Each row was made from one walk, in order. Every step used is in the known rows, and no mark comes twice. Write each row's walk.
Known rows
nimor, bupo, dofe, feza: [-33 -11 -38 -17 -23  -9   9 -11  -2   1  18 -17  21  43  31  24 -40   6
  35  -8  28 -26  -1 -18 -64]
rogi, nado, nimor, feza, gena: [ 21   6  25  12  16  23  -3   2  -1   9   5  22 -15 -30 -17 -21 -40   7
  -7   5 -12  14  37  26  33]
feza, dofe, nado, nimor, bupo: [ 19  23 -16 -37 -13 -10 -26  36 -41 -17  15 -45   1  19   2   8   0 -10
  36  31 -37  54   4 -22 -11]
feza, rogi: [  9 -16 -16  38 -29 -49  20  -4  28  36  24 -26   7  18  -6   5  -1  51
  -4   9 -33 -12 -29  -4  -5]
bupo, rogi, nado: [ 16  11   5 -28  17  42  15  12  16   9 -19   9  21  -8   9  -3 -17 -43
 -36 -25 -12 -15 -12 -15   8]
bupo, rogi, nado, nimor: [ 21  10  27 -30  13  51   3  -5   5  15 -26  29  10 -19  -4  -2 -12 -57
 -29 -10  -8   2 -11 -11  15]
dofe, feza: [-13   1 -37  45   9  -8  51 -34   8  -9 -15  28  16 -19 -20  17   5  23
  -4  -8   9   7  16   0 -27]
gena, nado, nimor, feza: [  3   6   2   2   6  14  -7 -11  -7   4 -15  17 -40 -26 -23   2  41 -14
 -18  -1  15  10 -13   9  10]
rogi, nado, nimor: [  7   7  25  -7  -3  41  -5 -19 -13  26   3  27 -18 -17 -12  -9 -44 -18
  -2   5  -3  25   7  21  21]
dofe, feza, rogi, nado, nimor: [ 17  -7 -35  66 -14 -30  41 -37  15  21  -9  51 -14 -35 -43  13 -18  29
  -3  -4 -15  22  15  16 -11]
nado, nimor: [ -6   0  44  -4  -7  23  -6 -41 -16  20  -4  19  -1  -6 -15   5  10  -9
  12  36   9  25 -11  -1   5]
nimor, feza, rogi, nado: [ 30   6 -36  55   7 -40  34  15  50   6  15 -14  -6  -7 -20  -8 -17  70
 -27 -10 -46 -25  14  10   6]
rogi, nado, nimor, bupo: [ -3   1  17 -21  -8  49 -13 -23 -11  27   7  10  -9  -1  15  -6 -64 -20
  11   1   6  14   1  23  12]
gigite, soro: [-10  -7  13  -2 -20  -1  47 -34  39 -26  17 -51  12  42  23  14   5 -12
   7 -27 -16   6  10  10 -18]
feza, dofe: [ 24  26  -5 -16   0  -3  13  27 -12 -30  22 -49  11  40   9 -21   5  12
  -3  30 -45  26   8   1 -11]
gena, nado: [-14   0 -17 -10  -2  11   1   5  -7   8  -1 -13 -22  -2   3   3  31 -14
 -20 -19  19  -5 -27   2  -1]
nado, nimor, feza, dofe: [ 28  21  25  10  12   6   4 -15  -4 -17  -1   7  -9  -6 -28 -11  18  14
  -1  44 -26  30  19   7   5]
gigite, feza, gena, bupo, dofe, nado: [  5 -15   0 -24 -36 -42  -9  42  21 -26  27 -43  -6  22   8  30  21  -9
  28 -24  17  11  21  37  18]
bupo, dofe, nado: [-13   0 -30 -26 -33 -52 -14  45 -32  12  23  -2  -5   8 -35  41   0  -4
  38  -9   8   4   3 -61 -49]
gena, bupo, gigite, nado, nimor: [-26   9   6  -7   8   7 -37 -12 -25  -3 -33  26 -21  10   0 -18  60 -27
 -18  -4  36 -27 -60  -7  11]
dofe, feza, gena: [ -4 -14 -14  51  22 -25  37  -5   2 -20  -5  17  27 -30 -13  -3   6  35
   5  -2   9   6  47   5  -5]
bupo, rogi, nado, nimor, feza, gena: [ 33   7  30 -16  29  35   2  14  13   1 -23  25  14 -30  -7 -14  -8 -38
 -30  -9 -15  -4  14  -7  27]
dofe, feza, rogi, nado, nimor, bupo: [ 10 -10 -41  57 -17 -24  35 -40  16  22  -6  38  -8 -23 -24  15 -31  27
   6  -7  -9  14   9  17 -17]
gena, bupo, rogi: [  3   8   1 -32  16  24  -8  15   1  -6 -33  -8  -3  -1  11   7  44 -57
 -50 -18  31 -37 -47 -24  -8]
feza, gena, bupo, gigite, soro: [  4 -13  31   4  21 -21 -19  24  -3 -26   0 -33  13  16  15 -37  39  -9
   6 -12  24 -35  10   7  22]

Which walk is each row?
[-18 -14 -45  -7 -33 -20   7  -7   5  15  23 -11   7  37  23  21 -58  11
  32 -14  14 -25   0  -9 -57] -> nimor, bupo, dofe, feza, rogi, nado
[ 42  23  17 -25  22  41   7  12  10  -7 -24  21   5 -16 -10 -12  -8 -45
 -34  -3 -30   8   6  -7  14] -> bupo, rogi, nado, nimor, feza, dofe
[ 17  13  14   8  10  32   3 -12   2  13   0  28 -20 -25 -21 -12 -40   1
 -11   1 -12  16  22  23  22] -> rogi, nado, nimor, feza
[ -7   0  14 -14  -7  23 -16 -18 -22  17 -12  16 -38 -18 -15   5  37 -33
  -9   3  25  19 -27   7   9] -> gena, nado, nimor
[  3 -17   8 -11 -28 -19  10  19  38 -22  28 -46   0  25  25  13  21   4
  16 -23   6  15  21  63  37] -> gigite, feza, gena, nado
[-34 -17  32  20  13 -11 -15   7 -11 -11   5  27   3 -32  11  -9  25  48
 -15  30 -23  28   6  -3  37] -> gigite, nado, nimor, feza, gena
[-10  17 -10  -7  12   7 -20  -9 -11  -3 -28   0 -10  29  -2 -19  51 -30
 -15 -17  42 -49 -55  -7  -5] -> gena, bupo, gigite
[  0   5  19 -18 -12  45  -9 -40  -1  17   1   9 -10  19  14 -13 -52 -34
  23 -14   3   9   0  29  11] -> rogi, nado, nimor, bupo, gigite, soro
[ 29  32 -46  14  23 -34  17  50  10 -40  11 -42   6   3 -16  -2  15  47
  -6   7 -52  11  31 -17  -8] -> nimor, feza, dofe, nado
[  7   9  28  18  12  10   6 -32   4   1  -7  19  -4 -17 -26   1  16  17
  -2  30  -4  13   8   3   7] -> nado, nimor, feza
[-19  13  -2   4  18   1 -31  -7 -15 -12 -35  27 -22   6  -5 -20  64 -14
 -25  -6  29 -33 -51  -6  11] -> gena, bupo, gigite, nado, nimor, feza
[-36 -11 -39 -45 -33 -18 -22  22 -17  14  27 -44  20  46  36  35 -39  -1
  52 -11  22 -21 -16 -41 -55] -> nimor, bupo, dofe, nado
[-28 -18 -27 -14 -17 -18   2   2  -5  -4  22 -23  26  37  34  15 -40  12
  40  -5  27 -27  14 -15 -52] -> nimor, bupo, dofe, feza, gena
[ 32  31 -27  21  28 -18  31  29  23 -45  14 -40   9  18  -7 -20  13  53
 -22  16 -51  -3  30   2  -8] -> nimor, feza, dofe
[  1   0  -8   3   5 -31 -26  32 -26   7  -3  -4   2 -42 -32  28  17  13
  36   8  -5  31  17 -37  13] -> dofe, nado, nimor, feza, gena
[-52 -20  27 -21  -6  21 -25 -14 -18   7  -4  20  13  -6  44   8   7   5
  -7  22  -7  22 -34 -14  17] -> gigite, nado, nimor, bupo, rogi
[-16  -4 -14 -46   2  48  -1  -2  16  11  -2 -37  38  35  67   5 -50 -29
   0 -23   8 -34 -26  -9 -14] -> nimor, bupo, rogi, nado
[-56 -21  10  -4 -18  -2 -17 -19 -27   3   3  40  -2 -10  22  16   1  19
   8  23   1  30 -14 -12  -5] -> gigite, nado, nimor, bupo, dofe, feza
[ 20  -9  -6  26 -32 -21  -8 -23  15  50  12   5 -13  16  -9 -12 -35  21
  15   3 -26  -7 -28  17  11] -> feza, rogi, nado, nimor, bupo, gigite
[-30 -15  15  29  -4 -22  -7  -6  -1   4   5  31  -9 -27   3   2  23  54
 -20  29 -34  27 -15  -4  27] -> gigite, nado, nimor, feza, rogi
[  0 -19  30   0  23 -16 -21  45 -12 -15   9 -36  13  -8  19 -25  23   7
 -10   5  25 -25  14   1  23] -> feza, gena, bupo
[  1   1   3 -11 -14  32  -6 -24 -17  22   4  35 -19  -9  -7   3 -63 -23
  17  -3  12  17  16  17  -9] -> rogi, nado, nimor, bupo, dofe, feza
[  2 -19  15 -14   6 -45 -36  71 -30 -12  15 -27   0 -12  -4  -7  23  -4
  10  -1  29 -19  22 -25   2] -> feza, gena, bupo, dofe, nado
[ 28  15  19 -19  22  44   9  -1  15   6 -27  30   8 -23 -10  -4  -9 -43
 -35 -12 -16  -4  -1 -10  15] -> bupo, rogi, nado, nimor, feza
[-27 -18 -33 -18 -18 -16  -3   6  -9  -4  19 -20  11  31  31  15 -29   1
  34 -12  34 -26   9 -12 -50] -> nimor, bupo, dofe, feza, gena, nado
[ 14  -2  44  22  21  -3  -3  -9   0  -6  -1  12   3 -25 -22 -13  17  25
   5  36  -5  12  31   7  22] -> nado, nimor, feza, gena
[  9  12 -21  -2 -18  -8 -15  -8  17   0 -16  -3 -29  37  -5  -8  35 -30
  -9 -34  26 -35 -49  31  12] -> gena, bupo, gigite, feza, rogi, nado
[  1  -9 -14  46  21 -28  28 -15   6 -36 -21  18   8 -17 -16  -9  32   1
   4 -22  24  -9  34  11  -7] -> dofe, feza, gena, bupo, gigite, soro
[-11  -5  36 -35  -7  45 -18 -41  -8  19 -13   1  20  13  26  11  -8 -37
  18  24  17   5 -27  -9  -6] -> nado, nimor, bupo, rogi
[ 13  -2  -8  33  40 -29  14  41  24 -30   9 -28   7 -20  -3 -22  25  52
 -21  -8 -10 -28  39   7  20] -> nimor, feza, gena, nado
